Each row was made from one walk, in order. Every step used is in the known rows, and no mark comes twice. Write each row's walk.
Known rows
n -> a -> e: [ 1.22 -0.30 -4.02  0.36  0.76  2.14  2.95 -0.28  0.05 -0.29 -0.57  3.28
  1.30  0.09 -0.75  2.78  1.16  2.75 -0.26  2.37]
r -> a -> d -> c -> e: [ 1.23  0.28 -4.37 -0.80  1.73 -0.29  1.95 -0.97  2.50  6.35  0.15  1.40
  1.46  0.67 -3.29  4.31  0.49 -2.70  0.61  0.18]
r -> a: [-0.21 -0.04 -0.01  0.83  0.78  0.01  2.08 -1.75 -2.20 -1.36  1.14 -0.54
  0.20 -1.55 -0.24  0.38 -0.61  1.08  0.11  0.57]
c -> n -> r -> a: [ 0.29  0.20  0.11 -0.19  0.57  0.33 -1.55 -1.42  0.10 -4.54  0.67  0.11
 -1.21 -0.26  1.34 -1.55 -2.12 -1.22 -0.28 -0.85]
e -> d -> c: [-0.98  0.81  1.33  1.61 -1.30 -0.75  1.72 -0.50  0.10 -1.30 -0.21 -3.25
  1.29  0.66 -0.47 -0.61  1.24  0.76  0.33  1.44]
n -> a: [ 0.59  0.18 -1.28  1.20 -0.13  1.61  1.96 -0.29 -2.20 -2.41  0.32  0.32
 -0.39 -0.81  0.52  0.63  0.71  2.02  0.53  1.12]
n -> r -> a -> e -> d: [-0.03  1.85  0.16  0.46  0.26 -0.09  5.72 -2.04  0.50 -2.57 -0.70 -0.12
  1.36  1.50  0.04  0.48 -0.31  2.07 -2.18 -0.72]
a -> c -> e -> d -> n: [-1.74 -1.19  3.12 -1.27 -0.14 -0.75  0.04  0.94 -1.77  5.49 -0.32  0.19
  1.81 -1.84 -2.24 -0.56  1.22 -0.94  0.08 -1.28]
e -> d -> c -> n -> r: [-0.41  0.95  1.34  0.65 -1.51 -0.24 -1.92 -0.32  2.40 -4.29 -0.78 -2.70
 -0.40  1.88  1.12 -2.34 -0.37 -1.22  0.05  0.01]
c -> n -> r -> e: [ 0.93 -2.19 -0.96 -0.78 -0.41 -1.38 -3.78  0.12  0.66 -3.55 -0.35  2.46
 -0.61  0.40 -0.48 -1.87 -2.62 -0.16 -0.55 -1.25]
e -> n: [-1.17 -1.79  2.72  0.73 -0.27  0.11 -2.60  2.30 -4.31  0.34  0.79 -2.81
 -0.26 -1.89  1.73 -1.03  0.45  0.09  0.85  0.86]
d -> n: [-1.97 -2.08  4.68 -0.65  0.41  0.31 -1.32  1.70 -1.47  1.50  0.50 -0.98
 -0.20 -1.84 -1.57 -1.88  0.00 -1.84  0.65  1.72]
r -> e -> d -> n: [-3.03 -2.82  9.04  0.60 -1.37 -1.75  0.75  2.33 -3.90  0.46 -0.32 -0.72
  1.24 -1.49 -1.22 -1.93 -0.13  1.69 -0.16  0.16]
r -> a -> c -> e -> n: [-0.09 -0.65 -2.65 -0.48  1.22 -0.72 -1.52  0.18 -3.31  4.80  1.89  1.83
  1.28 -2.95 -1.38  2.09  0.13  0.62  0.08 -1.75]
a -> c: [ 1.28  0.97 -5.22 -0.56  0.61 -0.86  0.26 -2.38  1.57  1.14  0.44  0.08
  0.15 -0.62 -0.69 -0.84 -0.27  1.15 -0.46  0.13]
n -> a -> c -> e: [ 2.15  0.43 -7.71 -0.41  0.65  0.78  0.66 -1.20 -0.04  2.72  0.38  4.28
  0.65 -1.20 -2.13  2.88  1.04  1.40  0.20 -1.10]
d -> c -> n: [ 0.23 -1.77 -2.23 -0.03 -0.19 -0.10 -4.77  0.23  1.52 -0.56  0.32 -0.61
  0.52 -0.33 -0.60 -1.00 -0.14 -1.81  1.50  2.47]
c -> n -> r -> d: [ 1.34 -0.83  2.39 -1.47 -0.49 -0.93 -3.85 -1.51  0.46 -3.84 -0.87  0.21
 -2.67  1.92  6.00 -3.85 -1.28 -0.95  0.36 -1.77]
a -> c -> e -> d: [ 0.30 -0.22 -2.30 -0.76 -0.63 -1.39  1.31 -1.70 -1.51  3.22 -0.71 -0.47
  2.05 -0.87 -0.12  0.72  1.31  0.45 -0.07 -1.89]
n -> a -> d -> c: [ 1.53  3.01 -3.73  0.81  0.43  1.37  2.92 -0.23  4.47  1.33 -0.39 -0.15
 -0.83  1.80 -0.31  3.24  1.12 -0.03  0.40  2.02]

Which walk is each row?
[-0.47 -1.26  1.69  0.98 -1.16  1.81  0.99  0.92 -2.82 -2.64 -1.58  0.67
  1.67 -0.29  4.74  1.69  1.84  2.66  0.46  1.72] | c -> n -> a -> e -> d
[-0.26  1.46  3.14 -2.18  0.89  0.66  1.01  1.40  4.27  2.30 -0.92 -2.31
 -2.39  1.34 -0.22 -1.52 -0.78 -4.59 -0.82 -0.30] | a -> d -> n -> r
[ 0.59  0.63 -1.05 -0.22 -1.64 -2.55 -1.36 -1.60  1.77 -3.65 -0.88  1.08
 -0.12  0.78  1.35 -2.24 -2.00  2.54 -1.71 -2.83] | a -> c -> n -> r -> e -> d
[ 0.38 -0.42 -2.87  1.35 -0.42  1.67 -2.96  0.47  1.07 -2.59  0.52  1.23
 -0.13 -0.27 -0.20  0.82  0.51  0.26  1.37  2.49] | d -> c -> n -> a
[-1.51  0.79  4.39 -0.47  1.32  0.81  1.11  0.06  0.62 -1.19  1.49  0.74
 -1.22 -0.57 -3.31 -1.80 -1.83 -1.42 -0.99 -0.43] | d -> n -> r -> a
[ 2.39  0.99 -2.37 -2.17 -0.30 -1.60 -3.71 -3.50  3.87 -2.24 -0.67  2.29
 -3.04  2.22  4.97 -3.55 -1.54  0.39 -0.76 -2.84] | a -> c -> n -> r -> d
[ 1.60  2.40 -6.07  0.73  0.43  0.95  2.31 -1.99  1.26 -0.73  0.55  1.98
 -0.59 -0.64  0.06  1.05  0.41  3.28 -0.50  0.27] | n -> a -> c
[-1.07  0.32  1.49  2.40 -1.95  1.37 -0.30  0.75 -1.42 -4.12 -0.35 -1.14
  0.12  0.13  2.53  0.72  1.44  1.93  1.34  1.78] | e -> d -> c -> n -> a
[-2.32 -0.53  6.88 -0.64  0.27  0.27  2.28  1.16 -2.57  0.95  0.31  0.19
  0.86 -0.82 -2.53 -0.55 -0.22 -1.93 -0.44 -2.56] | c -> e -> d -> n -> r -> a
[-1.20 -0.98  2.46  1.03 -1.59 -0.44 -2.35  0.23 -0.55 -2.12 -0.44 -2.81
  0.72 -0.01  2.28 -1.52  0.77 -0.44  1.31  1.73] | e -> d -> c -> n
[-0.56 -1.49  3.68 -0.69  0.58  1.49  1.28  0.92 -0.65  2.01 -0.83  5.07
 -0.37  0.51  1.47  0.28  1.57  2.21  0.15  1.68] | r -> d -> n -> a -> e
[-1.99 -1.22  6.22 -1.55 -0.44  0.29  0.22  2.27 -2.00  1.48 -0.88 -0.90
  0.57 -0.26 -2.32 -1.58  0.45 -3.42 -0.07 -2.09] | c -> e -> d -> n -> r
[ 0.19  1.85 -3.18  1.44 -0.11  1.10 -0.47  0.78 -1.80 -0.07  1.26  1.08
 -1.03 -1.87  1.46  0.94  0.71  3.39 -0.22  0.04] | e -> n -> a -> c
[-0.17  0.10  2.02  0.51 -1.54 -2.14  2.84 -0.57 -0.95 -4.02 -0.85 -0.54
  0.04  1.22 -0.85 -1.69 -1.38  2.41 -1.42 -2.32] | n -> r -> e -> d
[ 0.13  2.67  1.98  0.19  0.99  0.33  1.68  0.74  0.08  0.60  0.50 -2.86
 -2.18  0.73  2.69  0.68 -1.25 -1.53 -1.00 -1.73] | e -> n -> r -> a -> d
[ 0.03  1.35 -0.37  1.29 -1.32 -2.26  2.29 -1.05  2.83 -3.11 -0.48  0.51
  0.68  2.57 -4.27 -0.99 -1.20  2.20 -1.56 -1.00] | n -> r -> e -> d -> c
[ 0.85  2.39 -2.36  0.54  1.30 -0.27  3.13 -1.86  4.12  2.73  0.52 -1.17
 -0.10  1.11 -0.99  2.44 -0.24 -0.93  0.07  1.56] | r -> a -> d -> c
[-0.64 -3.64  0.95 -0.68  0.26 -0.03 -3.52  2.89 -5.97  3.87  0.40 -0.67
  1.25 -2.62 -0.47  0.91  1.14 -1.98  1.54 -0.46] | c -> e -> n
[ 1.67  1.69 -1.62 -0.53  0.01 -1.14 -0.38 -2.59  4.79 -1.81 -0.27  1.07
 -2.25  3.73 -0.34 -2.14 -0.80 -0.15 -0.50 -0.96] | n -> r -> d -> c
[ 0.63  0.54 -1.28 -0.06  0.83 -0.02 -0.83 -0.90  3.26  1.65  0.29 -0.86
 -0.41  0.55  1.80  1.82 -0.54 -2.37  0.83  2.10] | r -> a -> d -> c -> n
[ 0.24 -1.91 -0.60 -1.40  0.40  0.15 -3.10  2.39 -2.88  1.77  0.25 -0.24
 -0.06 -0.84 -1.69 -0.02 -0.08 -2.78  0.24 -2.12] | c -> e -> n -> r
[ 0.66  1.59  0.36 -0.19  1.12 -0.21  3.82 -1.57  0.20  1.80  0.03 -2.12
 -0.58 -0.20  2.37  1.78 -0.26 -0.71 -0.18  0.53] | r -> a -> d
[-0.63 -2.71 -1.48  0.00  0.42 -0.07 -4.08  2.92 -2.30  4.53  0.97  0.18
  1.64 -1.32 -4.09  1.62  1.25 -2.15  1.55  0.77] | d -> c -> e -> n
[ 0.38 -0.52 -1.85 -0.70  0.75  0.68 -1.24  1.65  0.48  0.35 -0.39  0.42
  0.26  0.64 -1.18  0.01 -0.21 -0.52 -1.22  0.24] | a -> e -> n -> r
[ 0.01  2.13 -0.88  1.72 -0.08  1.60  0.70  2.58  1.19  2.11  0.30 -1.00
 -1.28  0.76  1.19  3.16  1.61 -0.03  0.70  1.91] | e -> n -> a -> d -> c
